Each row comes from the steps of one path. Every step used is in the known rows, and no mark comes twice. Write the path behind each row, first mark first.
(in the rows, 128 means zero)
Known rows
zedef-gigufev-fovif-laro: [170 147 118  98 148  87  81 134 131 126 146 128 109 152 122 133 112 116
 116 156 123 149 123 184 155 135 126  80]
riteb-fovif-laro-doruro: [143 144 123 110 136  81 114 140 148 136 139 133 136 142 128 132 118 113
 115 146 129  73 123 203 146 134 114 109]
laro-fubib-luvo: [129 111 136  80 137 113 127 147 147 143 143 107 156 152 119 172  98 117
 137 137 129 152 134 160 149 131 115 103]
laro-fubib: [130 130 136  81 134 111 129 142 144 144 143 109 154 155 121 177 101  91
 112 138 126 149 130 187 142 134 110 105]
fubib-zedef: [117 119 147 125 132 101 117 148 159 144 145 126 138 150 133 131 101  91
 135 131 132 154 130 156 144 143 105 118]
zedef-gigufev-fovif-laro-fubib-luvo-riteb: [175 129 115  68 153  94 118 135 133 128 150 115 116 144 116 171 125 136
 133 149 128 154 128 163 185 123 137  43]
riteb-luvo: [125 141 146 132 128  97 120 135 142 140 138 127 165 153 130 121 120 112
 124 143 135 155 131 186 136 128 105 140]
gigufev-fovif: [117 142 142 100 139 101  77 141 136 141 144 125 119 147 127 140 109  91
 114 143 126 149 124 180 133 144 131 113]
doruro-laro-fovif: [148 133 135  76 138  91  79 142 152 148 144 126  95 145 123 139  97  91
 117 161 131 116 124 181 151 133 101  87]
gigufev-fovif-laro-fubib-luvo: [156 118 120  74 148  99  85 142 145 140 148 111 137 140 125 165 109 118
 143 153 125 154 131 166 146 134 137  95]
riteb-fovif-laro: [138 141 119 136 135  72  98 139 145 136 142 125 142 144 129 137 123  95
 125 152 129 117 122 188 138 136 114 139]
zedef-gigufev: [143 140 133 103 137 100 123 139 133 130 141 124 129 163 117 141 101 114
 109 137 129 146 125 180 157 132 102  90]
bola-riteb-luvo-fubib-zedef-gigufev: [144 129 155 140 137  91 164 133 144 113 142 128 205 150 114 136 157 149
 138 132 143 172 134 168 163 114 100 103]
doruro-laro-fubib-luvo: [157 105 137  72 142  88 136 146 154 150 144 110 110 153 120 166  93 108
 141 158 134 147 132 154 159 130 106  99]
fovif-laro-fubib-luvo-bola-gigufev-foli: [157 132 107  89 150 103 193 140 144 172 145 117 137 137 117 161 149  99
 138 172 128 135 127 170 119 128  87  78]
luvo-bola-riteb-fovif: [103 154 137 128 136  86 142 141 138 119 139 126 194 144 124 142 160  76
 117 150 133 126 119 185 125 129 114 132]
fubib-laro: [116 122 132 109 135  93 121 143 170 143 143 120 133 154 135 131 101  92
 140 138 129 148 125 197 142 139 101 118]
fovif-laro-fubib-luvo-bola: [159 119 111  86 145 101 154 138 152 141 143 115 159 147 122 162 101  96
 141 164 126 149 127 157 157 127 113  81]
bola-gigufev-foli: [121 152 131 113 140 104 159 144 135 173 144 127 120 144 121 138 147  94
 112 149 130 134 125 192  99 141  81 116]
bola-luvo-laro: [115 176 135 110 136  80 161 131 135 140 144 131 170 147 117 113  90 141
 117 143 123 156 129 198 124 133 110  96]
luvo-laro-fubib-zedef: [116 121 144  95 135  90 152 144 155 146 146 120 164 146 128 167  99  98
 131 126 131 154 132 143 165 133 110  84]
fubib-luvo: [122 121 135 109 136 104 118 147 145 143 144 120 141 154 123 132  98 115
 140 139 131 152 129 152 146 137 114 117]
doruro-laro-fubib: [158 123 138  73 137  86 138 141 151 151 143 113 108 154 120 171  96  83
 117 160 129 144 129 182 151 132 101  99]
luvo-fubib: [125 136 134 115 134 100 145 136 142 143 145 119 142 152 106 160  97  97
 111 140 124 147 128 175 153 139 110 100]
bola-gigufev: [128 148 136 114 139 101 141 143 144 174 142 121 139 153 120 127 120  88
 110 144 128 140 135 183  94 136 110 104]
fovif-laro-fubib: [164 132 115  84 140  98 130 139 149 143 146 112 155 150 125 167 103  93
 117 154 121 150 129 188 143 132 109 103]
doruro-laro-fubib-zedef-gigufev-fovif: [166 106 151  71 147  81  95 143 151 139 145 119  75 148 123 171 105 107
 134 149 139 149 131 163 173 130 117  61]
doruro-laro: [150 134 137 103 137  77 127 140 151 149 143 126  94 156 123 131  95  82
 119 163 131 143 125 173 148 137 100 113]
zedef-fubib-luvo-riteb: [130 126 131 107 142 102 149 134 139 143 146 112 128 158 117 122 116 113
 129 123 129 154 121 152 174 127 126  69]
fubib-zedef-gigufev: [137 120 145 118 135  99 121 144 149 133 144 128 128 158 126 134 101 114
 130 128 136 154 129 157 164 133 101  88]

Which path is each row?
[141 142 146 123 140  94 161 133 145 130 143 127 148 148 103 136  91 165
 131 131 133 161 135 196 148 128 102  65]  bola-luvo-fubib-zedef-gigufev
[159 123 125 113 141  74 136 137 150 128 148 120 137 139 124 175 142 113
 134 133 138 126 129 171 186 121 110  71]  luvo-riteb-fovif-laro-fubib-zedef-gigufev
[124 109 148  96 133 109 126 147 160 147 145 113 153 149 129 172 102  92
 133 127 132 156 133 164 147 136 107 104]  laro-fubib-zedef
[108 149 142 127 135  84 116 143 138 121 141 121 195 146 127 142 159  98
 117 139 133 129 124 189 122 132 113 153]  bola-riteb-fovif
[176 118 117  69 151  97  89 138 135 127 146 112 124 147 118 168 109 142
 138 151 127 152 130 166 167 126 131  64]  zedef-gigufev-fovif-laro-fubib-luvo
[108 120 138 103 135  92 133 143 142 140 145 110 149 139 120 182 135 112
 137 129 138 121 130 163 164 125 123 104]  laro-fubib-luvo-riteb-fovif
[162 145 117  88 140 101 136 138 150 140 142 133 135 152 126 124  97 112
 109 152 122 105 125 196 150 137 108  88]  fovif-laro-doruro
[178 136 118  68 148  95  91 134 133 128 145 116 124 149 119 173 113 118
 113 153 122 150 127 193 160 129 127  67]  zedef-gigufev-fovif-laro-fubib
[164 126 128 112 149  85  77 139 148 129 147 132 107 145 131 127 112 117
 136 145 129 155 126 162 162 137 124  79]  fubib-zedef-gigufev-fovif-laro
[158 112 126  99 140  96 127 144 165 145 149 116 154 146 132 161 104  94
 139 143 128 156 132 166 150 134 106 101]  fovif-laro-fubib-zedef
[133 128 127 114 146 105 167 134 143 173 139 111 138 158 113 109 119  94
 130 140 129 140 128 154 118 124 124  56]  zedef-fubib-luvo-bola-gigufev
[126 145 138  87 138  99 177 132 167 140 139 126 147 144 110 131  85 160
 131 137 127 113 130 252 137 131 104  65]  bola-luvo-fubib-laro-doruro
[129 131 131 104 147 106 165 135 140 124 141 111 191 160 116 116 137 102
 131 138 128 162 117 154 147 122 124  82]  zedef-fubib-luvo-bola-riteb
[103 149 138 132 132  81 126 138 138 139 144 127 133 142 123 149 138  85
 114 134 134 118 123 181 153 134 116 121]  luvo-riteb-fovif
[144 180 123 109 140  76 156 129 141 133 143 138 146 133 119 114 126 150
 115 151 127  85 126 241 135 125 117  83]  bola-luvo-riteb-fovif-laro-doruro
[136 140 116 133 145  74 141 140 146 115 143 125 198 138 127 126 160 102
 147 165 133 131 121 160 136 125 118 129]  fubib-luvo-bola-riteb-fovif-laro
[120 158 146 126 140  96 125 132 136 167 137 134 143 138 125 113 150  87
 121 161 137 143 135 188  93 126 131  98]  riteb-luvo-bola-gigufev-fovif
[120 135 136  85 138  94 160 143 143 141 139 133 147 149 120 125  89 140
 126 132 130 105 129 145 173 133 117  68]  fubib-luvo-laro-doruro
[129 116 133 108 140 107 121 138 141 143 142 108 138 161 118 120  98 119
 133 124 128 151 123 155 155 131 122  92]  zedef-fubib-luvo
[128 137 145 137 129  95 145 130 140 140 140 124 165 148 113 143 118 119
 122 142 135 153 131 183 152 127 108 122]  riteb-luvo-fubib
[145 114 119 107 138  84 106 143 150 137 142 109 159 139 126 171 121 121
 147 146 132 122 129 169 149 128 119 123]  riteb-fovif-laro-fubib-luvo
[110 125 137  99 140  96 150 144 142 120 140 110 212 140 121 177 158 101
 139 144 137 130 126 167 139 120 119 118]  laro-fubib-luvo-bola-riteb-fovif
[128 152 148 127 134  97 139 137 140 123 141 127 216 153 132 117 159 119
 123 147 136 168 130 190 123 122 105 151]  bola-riteb-luvo
[113 121 132  83 135 108  74 144 173 142 144 120 133 142 134 140 103 101
 137 136 130 122 123 207 145 134 104  93]  fubib-laro-fovif
[167 124 127 116 150  82 103 135 146 129 149 128 109 143 113 150 110 125
 134 144 129 154 127 160 177 135 126  61]  luvo-fubib-zedef-gigufev-fovif-laro
[128 127 134  77 143 115 173 143 145 125 143 110 208 150 119 168 138 100
 134 151 130 162 128 159 141 123 115  96]  laro-fubib-luvo-bola-riteb
[127 121 145 109 131  96 163 132 169 140 137 128 151 146 123 133 113 139
 138 134 138 111 131 218 166 124 103  91]  riteb-luvo-fubib-laro-doruro
[138 112 151  80 142 107  87 143 145 133 144 116 121 147 124 177 110 116
 128 127 133 154 132 169 162 132 125  68]  laro-fubib-zedef-gigufev-fovif
[130 122 149 108 142  98  77 144 143 131 143 130 106 149 127 138 110 115
 132 129 134 153 127 161 159 139 124  81]  fubib-zedef-gigufev-fovif
[157 125 131  93 150  95 105 144 161 174 150 116 132 135 132 154 133  92
 135 150 128 149 140 174 102 134 132  79]  bola-gigufev-fovif-laro-fubib-zedef
[109 124 135 129 138  85 126 135 137 139 142 111 131 149 118 131 135 115
 135 117 137 122 120 159 172 124 131  91]  zedef-fubib-luvo-riteb-fovif
